What can hang from each mark:
fufa: zoki
nemid: sidir
tunad: dobu
dobu: fufa tize tunad
beveb: fufa tize
tize: beveb dobu voteg
zoki: sidir
sidir: nemid zoki

Every row comes from one small tree of marks. The marks that hang from a mark follow it in brackets, in alphabetical order. Every link used is in the known rows. Which tree was each row made from?
Known rows:
tize{dobu{fufa{zoki{sidir}} tunad} voteg}: [ 0.15  1.02  0.18  1.89  0.04  3.27 -1.20  1.15 -0.76 -3.41  0.07 -1.82
  0.63  0.32  4.59 -1.35  0.16  0.11  2.91  3.30 -0.38 -4.94 -2.32 -0.01
 -1.64  3.43 -0.41]
beveb{fufa{zoki} tize{dobu{tunad} voteg}}: [ 3.10  0.11 -1.92  2.06  0.46  4.80 -2.94 -2.18 -4.66 -1.34 -0.22 -0.66
  0.77 -1.71  0.47 -3.31  1.45  0.45  1.29  0.36 -2.10 -2.95 -0.41  0.36
  0.39  1.38 -2.01]
nemid{sidir}: [-2.40  1.80  0.31 -1.47 -2.02  0.40  1.47  5.48  5.82  3.50 -2.14 -4.25
  1.25  1.59  3.87  4.57 -1.59 -5.24  5.01 -2.52 -1.35  5.76  0.88 -1.36
 -1.35  5.91  6.05]
sidir{nemid zoki}: [-1.44  2.03 -0.65 -2.33 -2.72  2.57  1.17  7.67  6.66  4.08 -3.62 -3.64
  4.49  2.61  4.44  8.08 -1.10 -5.63  6.06 -1.60 -1.36  5.91  0.02  1.48
 -2.44  6.26  7.72]
dobu{tize tunad}: [ 0.82  3.24  2.42  0.27 -1.62 -1.21 -1.10  0.87 -0.27  1.53 -0.38 -2.74
 -4.52  2.17  0.30  1.07 -2.27 -3.29  2.36 -0.53  0.32  2.22  0.73  2.29
 -0.13  2.81  2.35]
tunad{dobu{fufa tize{beveb}}}: [-3.02 -0.27  3.66 -1.21 -0.11 -4.60 -2.90 -1.73  0.85  0.18 -0.13  2.41
 -4.50 -1.00  1.16  1.43 -2.34  0.42 -2.04 -0.11  4.16  0.96  0.61  0.07
  0.43 -0.41 -0.05]
tunad{dobu{fufa{zoki} tize}}: [-2.03 -0.62  1.71 -0.67 -0.49 -3.08 -1.61  1.26  1.13  1.26  1.12  0.13
 -2.23 -1.56  1.37  0.09 -2.44  1.44 -0.38  0.91  2.69 -1.62 -1.53 -0.47
 -1.90  1.52  0.94]
beveb{fufa{zoki}}: [-0.04 -0.99  0.04 -0.86 -0.85  2.67  0.07  1.81  3.98  2.98 -1.95 -0.98
  1.76 -1.05  2.91  1.71  0.70 -0.48  5.29 -1.24 -2.21  2.41 -0.21 -0.69
  0.49  2.84  3.58]
beveb{fufa tize{voteg}}: [ 1.08 -0.52  0.24  0.57 -1.14  2.90 -1.71 -0.64 -0.61  1.38 -1.14  0.37
  1.28 -0.66  2.88  1.19  0.68 -2.55  0.93 -4.36 -1.03  2.04  1.97 -0.58
  3.14  0.79  0.51]
dobu{fufa{zoki{sidir}} tunad}: [-0.27  0.26  1.62  0.97 -1.53  1.96  0.07  3.57  4.20  0.09 -2.40 -3.45
  0.04  0.84  4.25  1.94  0.78 -2.40  6.50  3.84 -2.15 -2.71 -0.97  0.16
 -1.73  3.25  3.81]
dobu{fufa}: [-1.44  0.17  2.22 -0.64 -1.33 -1.23 -0.53  2.13  4.52  0.82 -0.15 -0.60
  2.01  1.03  4.86  1.88 -2.11 -2.42  3.21 -0.91  1.42  2.15  1.42  0.32
 -0.22  2.64  3.74]
dobu{fufa{zoki} tize{voteg}}: [-1.40  0.25  1.63 -0.39 -0.66 -0.48 -0.66  0.43 -0.60  0.46  3.10  0.43
 -0.21 -0.86  2.86  0.99 -2.95  1.74 -0.21 -3.58  2.13 -0.02 -0.83 -0.78
 -0.46  1.98 -0.97]
dobu{fufa{zoki{sidir{nemid}}} tize tunad}: [-0.81  1.31  1.02 -0.16 -2.47  1.17  0.43  4.20  4.64  2.44 -0.29 -3.25
 -1.02  1.00  3.51  3.89 -0.74 -2.35  5.05  0.80 -0.98 -0.96 -2.06  0.63
 -3.39  4.17  4.08]
tunad{dobu{tize{beveb}}}: [-1.64  1.18  3.18 -0.81 -0.19 -2.55 -1.81 -0.52 -0.30  1.01 -1.76  0.41
 -5.50 -0.39 -0.09  2.16 -1.49 -1.53 -0.91 -0.62  2.88  2.29  0.52  0.32
  1.15  1.00  0.24]
tize{beveb dobu{fufa{zoki} tunad} voteg}: [ 0.00  0.84  0.11  1.50  1.01  1.90 -2.37 -2.82 -2.62 -4.05  1.00  0.42
  0.09 -1.06  1.99 -1.65 -0.09  2.81  0.47  1.99  1.41 -3.58  0.09  0.24
 -0.89  1.41 -3.07]
tunad{dobu}: [-1.19  1.57  1.72  0.47 -1.18 -0.94 -0.47  3.36  2.32  1.26 -2.57 -2.02
 -1.53  0.95  2.94  1.37 -0.89 -3.86  1.37  0.98  1.45  1.13  0.53  0.66
 -0.88  2.73  3.40]
dobu{fufa tize{beveb voteg} tunad}: [-0.86  1.58  2.84  0.96 -0.91 -2.00 -2.81 -3.41 -2.36 -1.11  1.47  1.12
 -4.99  0.74  1.29  1.11 -2.04  0.40 -1.22 -2.15  3.27  0.40  1.42  0.74
  1.06 -0.84 -2.28]
beveb{fufa tize}: [ 1.15 -1.06  0.62 -0.41 -1.02  2.14 -1.57  0.30  2.12  2.41 -2.66 -0.41
  1.72 -0.80  2.09  1.30  0.40 -3.46  3.22 -1.94 -2.05  2.98  1.88  0.34
  2.51  1.37  3.14]
tize{beveb{fufa} dobu{tunad} voteg}: [ 0.82  1.19  0.15  1.22  0.86  2.33 -3.33 -4.40 -2.82 -1.73 -0.91  0.82
 -2.65 -0.20  2.15 -1.53  0.73  0.43  0.60 -0.60  0.39  0.49  0.81  1.00
  2.12  0.32 -1.52]
tunad{dobu{fufa{zoki{sidir}} tize{beveb}}}: [-2.99 -1.51  3.13 -1.14 -0.28 -1.20 -1.23  0.24  2.19  0.05 -1.65  1.03
 -3.80 -1.87  1.25  2.51 -0.10  0.60  0.93  2.36  1.41 -2.03 -1.48 -1.41
 -0.18  0.76 -0.02]

Which tree is each row?
[-2.40 -0.36  0.65 -0.21 -1.87  1.11  0.55  6.96  7.42  2.20 -2.61 -2.50
  2.07 -0.46  6.42  3.99  0.95 -2.61  3.96  2.48  0.10 -2.29 -1.71 -1.16
 -3.96  4.61  4.77] => tunad{dobu{fufa{zoki{sidir{nemid}}}}}
[-0.08  3.10  2.54  1.34 -0.82 -0.01 -1.75 -2.23 -3.29 -0.36  0.00 -0.80
 -5.78  1.22  0.17  1.91 -1.15 -1.08 -0.12 -2.52  1.56  2.00  1.27  1.26
  1.64  0.38 -1.85] => dobu{tize{beveb voteg} tunad}
[-1.60 -1.03  1.13 -0.23  0.37 -0.02 -2.50 -2.67 -2.20  1.47 -0.20  2.62
 -5.03 -3.06  0.18  0.65  0.64  3.30 -1.91 -2.87  1.78  0.80 -1.12 -2.08
  1.74 -1.05 -2.84] => tunad{dobu{tize{beveb{fufa{zoki}} voteg}}}
[ 2.86  2.87 -0.54  2.75 -0.22  3.11 -2.41 -0.92 -5.30 -3.23 -0.22 -2.14
  0.03  0.76  1.00 -2.27 -0.35 -3.12 -0.28  0.68 -0.13 -2.05  0.96  1.84
  0.36  2.77 -1.63] => beveb{tize{dobu{tunad} voteg}}
[-1.14 -1.00  1.76 -1.05 -0.07  3.15 -0.66 -1.66  0.30  1.37 -1.41  0.97
 -2.64 -1.83  1.84  3.45  1.37  1.22  2.36 -3.35 -1.52  2.09 -1.56 -2.33
  3.48  0.80 -1.07] => dobu{tize{beveb{fufa{zoki{sidir}}} voteg}}
[-3.01  0.16  3.09 -0.08 -0.05 -3.98 -2.93 -2.52 -2.05 -0.66  1.49  2.93
 -5.19 -0.96  1.88  1.17 -2.38  1.29 -3.81 -2.17  5.20  0.09  0.72 -0.43
  0.93 -1.24 -2.82] => tunad{dobu{fufa tize{beveb voteg}}}
[-1.35  0.16  2.02 -1.11 -0.29  0.30 -2.11 -3.62 -1.27  1.39  0.44  2.39
 -3.71 -0.84  1.76  2.17 -0.92  0.64 -0.49 -5.84  1.36  4.56  1.10 -0.50
  4.00 -0.11 -1.42] => dobu{tize{beveb{fufa} voteg}}
[-0.52  1.22  0.36  0.45 -2.51  2.92  0.73  6.45  6.57  1.79 -2.35 -4.42
  1.83  1.32  6.07  4.15  1.01 -3.70  6.99  2.14 -2.14 -1.83 -0.92  0.27
 -3.77  4.87  5.22] => dobu{fufa{zoki{sidir{nemid}}} tunad}
[ 1.14 -0.05 -0.40  0.29  1.00  3.25 -2.74 -2.97 -0.26 -0.75 -2.09 -0.16
 -0.84 -1.56  0.44 -1.60  1.82  1.55  3.60  2.44 -1.83 -0.79 -0.49  0.43
  0.61  1.93  0.02] => tize{beveb{fufa{zoki}} dobu{tunad}}
[-0.31  0.17  0.44 -0.35  1.41  2.55 -2.40 -4.03 -1.34 -1.55 -0.27  2.19
  0.45 -1.18  2.95 -0.24  0.25  0.79  0.13 -2.50  0.93  2.18  0.62 -0.76
  3.19  1.38 -1.70] => tize{beveb{fufa} dobu voteg}
[-2.43  0.78  2.40  0.19 -0.52 -3.96 -2.37 -0.03 -1.42  0.15  2.39  1.48
 -3.98 -0.17  3.03  0.15 -3.33  0.26 -3.50 -2.61  5.21 -0.29 -0.24 -0.07
 -0.52  0.17 -0.89] => tunad{dobu{fufa tize{voteg}}}
[ 1.96  0.77  0.54  1.58  0.03  0.31 -3.33 -1.04 -1.69 -2.61  0.08 -0.82
  1.44  0.24  1.33 -2.53 -1.20 -2.43  1.27  3.16  0.22 -2.75  1.23  2.10
 -0.80  2.06  0.80] => beveb{tize{dobu{fufa tunad}}}
[-1.84 -0.89  1.10  0.24 -0.66 -1.31 -0.90  3.16  3.25  0.82 -0.97 -0.71
  0.84 -0.93  3.48  0.35 -0.84  0.08  1.62  2.21  1.62 -2.17 -0.44 -0.79
 -2.49  2.19  2.23] => tunad{dobu{fufa{zoki}}}
[-1.16 -0.27  0.55 -0.04  1.45  1.97 -1.32 -2.33 -0.88 -3.48  1.53  1.51
  2.99 -2.02  2.91 -0.50 -0.43  3.12 -0.12 -0.16  1.90 -1.95 -0.08 -1.54
  0.03  1.87 -2.79] => tize{beveb dobu{fufa{zoki}} voteg}
[ 1.92 -0.83 -1.64  0.58  0.79  5.26 -1.81 -1.67 -2.91 -1.08  0.22  0.56
  3.48 -2.94  1.20 -2.11  0.96  0.75  0.35 -1.73 -1.68 -1.30 -0.56 -1.24
  1.74  2.26 -1.85] => beveb{fufa{zoki} tize{dobu voteg}}
[ 0.37  0.35  0.87  0.79 -0.37  2.02 -2.44 -3.72 -2.81  1.17 -0.14  0.73
 -4.88 -1.30 -0.15  0.57  0.86  2.41  1.00 -2.76 -0.41  1.02 -0.06 -0.63
  1.68 -0.53 -2.54] => dobu{tize{beveb{fufa{zoki}} voteg} tunad}
[ 0.78  0.97  0.22  0.71  0.27  0.87 -1.66  0.63  0.66 -2.03  0.46 -1.68
  1.64 -0.18  2.51 -2.35 -1.25  0.46  3.14  3.66  0.16 -3.53 -0.90  1.07
 -2.82  3.39  1.32] => tize{dobu{fufa{zoki} tunad}}
[-0.65  0.82  2.21  0.87 -0.42 -0.21 -2.12 -2.77 -2.56 -1.15  1.59  0.61
 -3.55 -0.70  0.52  0.66 -1.10  2.68 -0.08 -1.40  1.88 -1.33  0.22 -0.41
 -0.12 -0.29 -2.93] => dobu{fufa{zoki} tize{beveb voteg} tunad}
[ 2.21 -2.00 -0.87 -0.25  0.44  5.72 -1.30  0.83  1.38 -0.32 -2.80 -0.93
  3.58 -2.17  1.57 -0.36  2.37 -1.77  4.43  2.02 -4.48 -1.07 -1.81 -0.91
  1.97  3.77  1.75] => beveb{fufa{zoki{sidir}} tize{dobu}}
[ 0.11  1.23  1.82  0.31  0.63 -0.41 -3.17 -2.54  0.15 -3.17 -0.37  0.22
 -0.97  0.58  2.20 -1.09 -0.95 -0.34  1.66  3.05  1.51 -1.16  1.31  1.51
 -0.35  1.57  0.28] => tize{beveb dobu{fufa tunad}}
[-0.82 -0.67  1.13 -1.17  1.21  1.30 -1.45 -1.47  1.99 -2.53  0.16  0.97
  3.44 -1.93  2.11 -0.12 -0.47  2.13  1.69  1.88  0.80 -1.05 -0.31 -0.75
 -0.31  2.89 -0.07] => tize{beveb dobu{fufa{zoki}}}
[-1.57 -0.82  2.48 -1.27 -0.05 -2.40 -3.16 -2.73  0.59  2.56 -1.74  2.36
 -5.54 -1.36  0.24  1.29 -0.48  0.07 -0.55 -1.46  1.89  3.12  0.22 -0.05
  2.36 -0.92  0.55] => tunad{dobu{tize{beveb{fufa}}}}
[ 0.69  1.71  0.92  0.61 -0.01 -0.60 -2.56 -0.20  0.53 -2.13  0.77 -1.19
  0.26  1.31  3.39 -1.92 -2.01 -1.40  2.25  2.88  1.47 -1.64  0.51  2.18
 -1.63  3.06  1.95] => tize{dobu{fufa tunad}}
[ 3.16  0.26 -0.72  1.12  0.04  2.39 -3.53 -2.13 -2.19 -0.50 -1.61 -0.75
 -0.18 -0.26  0.28 -2.90  0.70 -2.53  2.05  1.49 -1.90 -0.62  0.84  1.93
  1.13  1.56  1.14] => beveb{fufa tize{dobu{tunad}}}
[-0.83 -0.90  0.41 -0.16 -0.15  3.58 -0.90 -1.61  1.02  1.25 -1.47  0.91
  0.64 -2.00  2.91  2.23  1.70  1.47  2.22 -3.23 -0.89  2.04  0.93 -2.05
  2.40  0.83 -0.69] => tize{beveb{fufa{zoki}} voteg}
[ 1.38 -2.38  0.29 -0.18 -1.06  5.21 -0.15  2.17  3.76  1.79 -4.31 -1.50
  2.75 -1.49  2.17  2.31  2.79 -2.94  5.93  0.35 -5.06  0.41 -0.22 -1.27
  2.44  3.15  3.40] => beveb{fufa{zoki{sidir}} tize}
[ 0.79  3.18  0.80  1.83  0.60  1.91 -1.97 -2.35 -3.46 -3.70 -0.76 -1.13
 -2.17  0.77  1.64 -0.72 -0.09 -1.09  0.42  0.37  1.09 -0.23  1.21  1.27
  0.84  2.46 -2.17] => tize{beveb dobu{tunad} voteg}
[ 2.00  1.24  0.10  2.51 -0.05  1.06 -3.32 -1.87 -4.40 -3.97  1.50 -0.23
  0.54  0.13  2.19 -3.16 -1.09 -1.37 -0.89  1.21  1.21 -3.39  1.31  1.41
 -0.22  1.34 -1.92] => beveb{tize{dobu{fufa tunad} voteg}}
